What can hang from each mark
j599: j3 j107 j622 j805
j107: j453 j599
j622: j599
j453: j3
j805: j599
j3: j453
j694: j186
j186: j622

Every row comes from one small tree of marks. The marks that hang from a mark follow it in brackets, in the order of their numbers. Every link used is in the known rows. Which tree was each row made from?
Known rows
j805{j599}: [-1.484 -0.183  0.050  0.900  0.894 -0.889 -1.462  1.036  0.686  0.037
  1.128  0.498  0.585  1.818 -0.122 -2.088  1.315 -0.199]
j186{j622{j599}}: [-0.647 -0.312 -0.285 -0.991  0.629 -1.942 -0.747  1.061  0.825  0.201
  0.482  1.606 -1.594  2.127  0.065 -2.184  1.014 -0.140]
j186{j622{j599{j3 j107{j453} j805}}}: [-1.761  0.969 -0.738 -1.379  0.293 -0.503 -2.212 -0.136  1.233  0.998
  1.289  0.756 -0.939  2.202  0.605 -2.736 -0.770  1.161]
j107{j599{j622}}: [-1.246 -0.768  0.464  3.251  1.228 -0.962 -1.802  2.349  0.424 -0.260
  1.416  0.642  2.124  1.915 -0.050 -2.841  2.451 -1.197]
j805{j599{j622}}: [-1.238 -0.233  0.291 -0.841  0.921 -1.142 -0.849  1.876  0.585 -0.492
  2.009  0.217  1.087  1.812 -0.094 -1.722  2.497 -0.553]
j107{j453{j3}}: [-0.652  0.409  0.573  4.503  0.544 -0.220 -1.308  1.229  0.376  0.207
  1.177  0.775  0.718  0.868 -0.112 -3.074  1.545 -1.334]
j599{j3 j107 j622 j805}: [-2.392  0.289  0.230  0.161  0.914 -0.721 -2.435  0.693  0.916  0.208
  1.983  0.402  0.820  2.938 -0.040 -2.832  0.680  0.292]
j622{j599}: [-1.026 -0.571 -0.014  1.276  0.944 -1.885 -1.316  0.987  0.503  0.069
  0.749  1.456 -0.385  2.001 -0.559 -2.361  1.373 -0.292]
j622{j599{j107}}: [-1.600 -0.448  0.139  2.022  0.958 -1.555 -1.490  0.614  0.595  0.206
  0.548  1.522 -0.042  2.598 -0.269 -2.945 -0.213  0.446]
j805{j599{j3{j453} j622}}: [-0.735  0.651  0.528 -0.117  0.864 -0.853 -1.372  1.771  1.193  0.009
  2.048 -0.116  1.626  1.817  0.128 -1.851  2.331 -1.001]
j107{j599{j622 j805}}: [-1.918 -0.470  0.488  0.888  0.947 -0.918 -2.078  2.040  0.349  0.153
  1.682  0.144  1.606  1.654 -0.259 -2.654  2.307 -0.534]
j186{j622{j599{j107{j453}}}}: [-1.158  0.157 -0.175  0.663  0.525 -0.917 -0.857  0.565  0.966  0.449
  0.957  1.263 -0.670  1.909  0.647 -2.815 -0.658  0.360]
j107{j453 j599}: [-1.406 -0.394 -0.027  5.932  1.070  0.017 -2.424  1.396  0.492  0.424
  1.081  0.534  2.169  1.049  0.156 -3.189  1.117 -1.163]
j694{j186{j622{j599{j3 j805}}}}: [-1.722  0.931 -1.005 -4.666  0.050 -1.066 -1.860  0.496  1.058  0.675
  1.035  1.476 -2.597  2.289  0.432 -1.893  1.011  0.710]
j3{j453}: [-0.938 -0.179  1.074  3.416  1.018 -1.364 -1.066  1.252  0.880  0.428
  0.764  0.872  0.461  1.388 -0.259 -2.645  1.222 -1.483]
j622{j599{j3}}: [-0.952 -0.120 -0.615  1.569  0.999 -1.438 -2.409  0.726  0.883  0.256
  0.731  1.449 -0.148  2.582 -0.431 -2.508  1.276 -0.163]
j694{j186{j622}}: [-1.466  0.190 -0.154 -0.738  0.451 -0.929 -0.830  1.072  0.866  0.122
  0.834  1.691 -1.765  1.980  0.751 -2.294  1.169 -0.737]
j186{j622}: [-1.056 -0.303  0.061  0.808  0.803 -1.326 -0.989  1.034  0.965  0.169
  0.647  1.313 -0.995  2.182  0.302 -2.529  0.990 -0.793]
j694{j186}: [-1.898 -0.114  0.091  1.477  0.760 -0.863 -1.402  0.919  0.507  0.006
  1.026  1.554 -0.571  1.764  0.120 -2.461  1.475 -0.905]
j622{j599{j805}}: [-1.641 -0.256  0.015 -0.987  0.676 -1.893 -1.628  0.724  0.455  0.482
  0.993  0.977 -0.801  1.728 -0.708 -2.194  1.240  0.394]

Which tree is each row?
[-2.394 -0.175  0.759 -0.169  0.848 -1.171 -1.356  1.043  0.585  0.040
  1.858  0.406  0.665  2.370 -0.159 -2.703  0.843  0.244]
j599{j107 j622 j805}
[-1.888  0.364 -0.175  2.196  0.877  0.185 -3.083  1.532  0.667  0.419
  2.329 -0.282  2.382  1.361  0.171 -2.765  2.057 -0.670]
j107{j453 j599{j3 j622 j805}}
[-1.551  1.055 -0.970 -0.802  0.249 -0.110 -1.753  0.232  1.184  0.568
  1.256  1.628 -1.246  2.303  1.219 -2.722 -0.564  0.459]
j694{j186{j622{j599{j3 j107{j453}}}}}
[-1.273  0.802  0.726  0.597  0.876 -0.494 -1.550  1.436  1.281  0.174
  1.920 -0.064  1.972  2.456  0.371 -2.408  0.867 -0.300]
j805{j599{j3{j453} j107 j622}}
[-1.401  0.844  0.473  1.045  0.151 -0.467 -1.433  0.573  0.300  0.765
  1.227  0.593 -0.012  1.208 -0.276 -3.151  0.014  0.774]
j622{j599{j107{j453{j3}} j805}}
[-1.658  0.193 -0.541 -0.797  0.771 -1.403 -2.621  0.330  0.826  0.624
  1.053  0.914 -0.637  2.278 -0.639 -2.337  1.185  0.547]
j622{j599{j3 j805}}
[-1.672  0.779  0.442  0.155  0.656 -1.205 -2.249  0.240  1.180  1.130
  0.886  0.691 -0.018  2.267 -0.324 -2.889 -0.326  0.694]
j622{j599{j3{j453} j107 j805}}
[-1.532  0.005 -0.395  2.263  1.011 -1.067 -2.629  0.261  0.936  0.358
  0.626  1.512  0.224  3.203 -0.121 -3.146 -0.114  0.559]
j622{j599{j3 j107}}
[-1.021  1.105  0.241 -1.218 -0.163 -0.603 -0.866  0.718  0.686  0.855
  1.056  0.745 -1.232  1.404  0.340 -2.980 -0.237  0.951]
j186{j622{j599{j107{j453{j3}} j805}}}
[-1.735  0.676 -0.192  1.148  0.863  0.315 -2.017  0.967  1.022 -0.076
  2.522 -0.129  2.224  2.136  0.607 -2.491  0.621  0.043]
j805{j599{j3 j107{j453} j622}}
[-0.936  0.869  0.747  1.414  0.401  0.236 -0.581  1.799  0.471 -0.196
  2.258 -0.126  2.066  1.349  0.396 -2.703  1.299 -0.254]
j805{j599{j107{j453{j3}} j622}}
[-0.669  0.140 -0.814 -0.724  0.687 -1.503 -1.846  0.768  1.199  0.349
  0.575  1.582 -1.388  2.776  0.202 -2.328  0.971 -0.059]
j186{j622{j599{j3}}}
[-1.247  1.377 -0.184 -4.314  0.004 -1.192 -1.369  0.820  1.314  1.055
  1.024  1.210 -2.294  1.657  0.486 -1.846  0.809  0.146]
j694{j186{j622{j599{j3{j453} j805}}}}
[-2.255  0.332 -0.412 -0.061  0.751 -1.078 -2.843 -0.050  0.910  0.768
  0.933  0.978 -0.286  2.930 -0.315 -2.942 -0.237  1.230]
j622{j599{j3 j107 j805}}
[-0.163  0.590 -0.052 -0.415  0.603 -1.626 -1.297  1.112  1.477  0.710
  0.476  1.272 -1.096  2.160  0.258 -2.272  0.927 -0.609]
j186{j622{j599{j3{j453}}}}
[-2.382  0.634  0.102  0.882  0.816 -0.059 -2.389  0.554  0.890  0.312
  2.506  0.016  1.352  2.074  0.249 -2.876  0.591  0.069]
j599{j3 j107{j453} j622 j805}
[-1.125  0.153 -0.439 -2.639  0.305 -1.589 -0.493  1.182  0.753  0.123
  0.728  1.935 -2.402  1.916  0.527 -1.972  1.112 -0.099]
j694{j186{j622{j599}}}
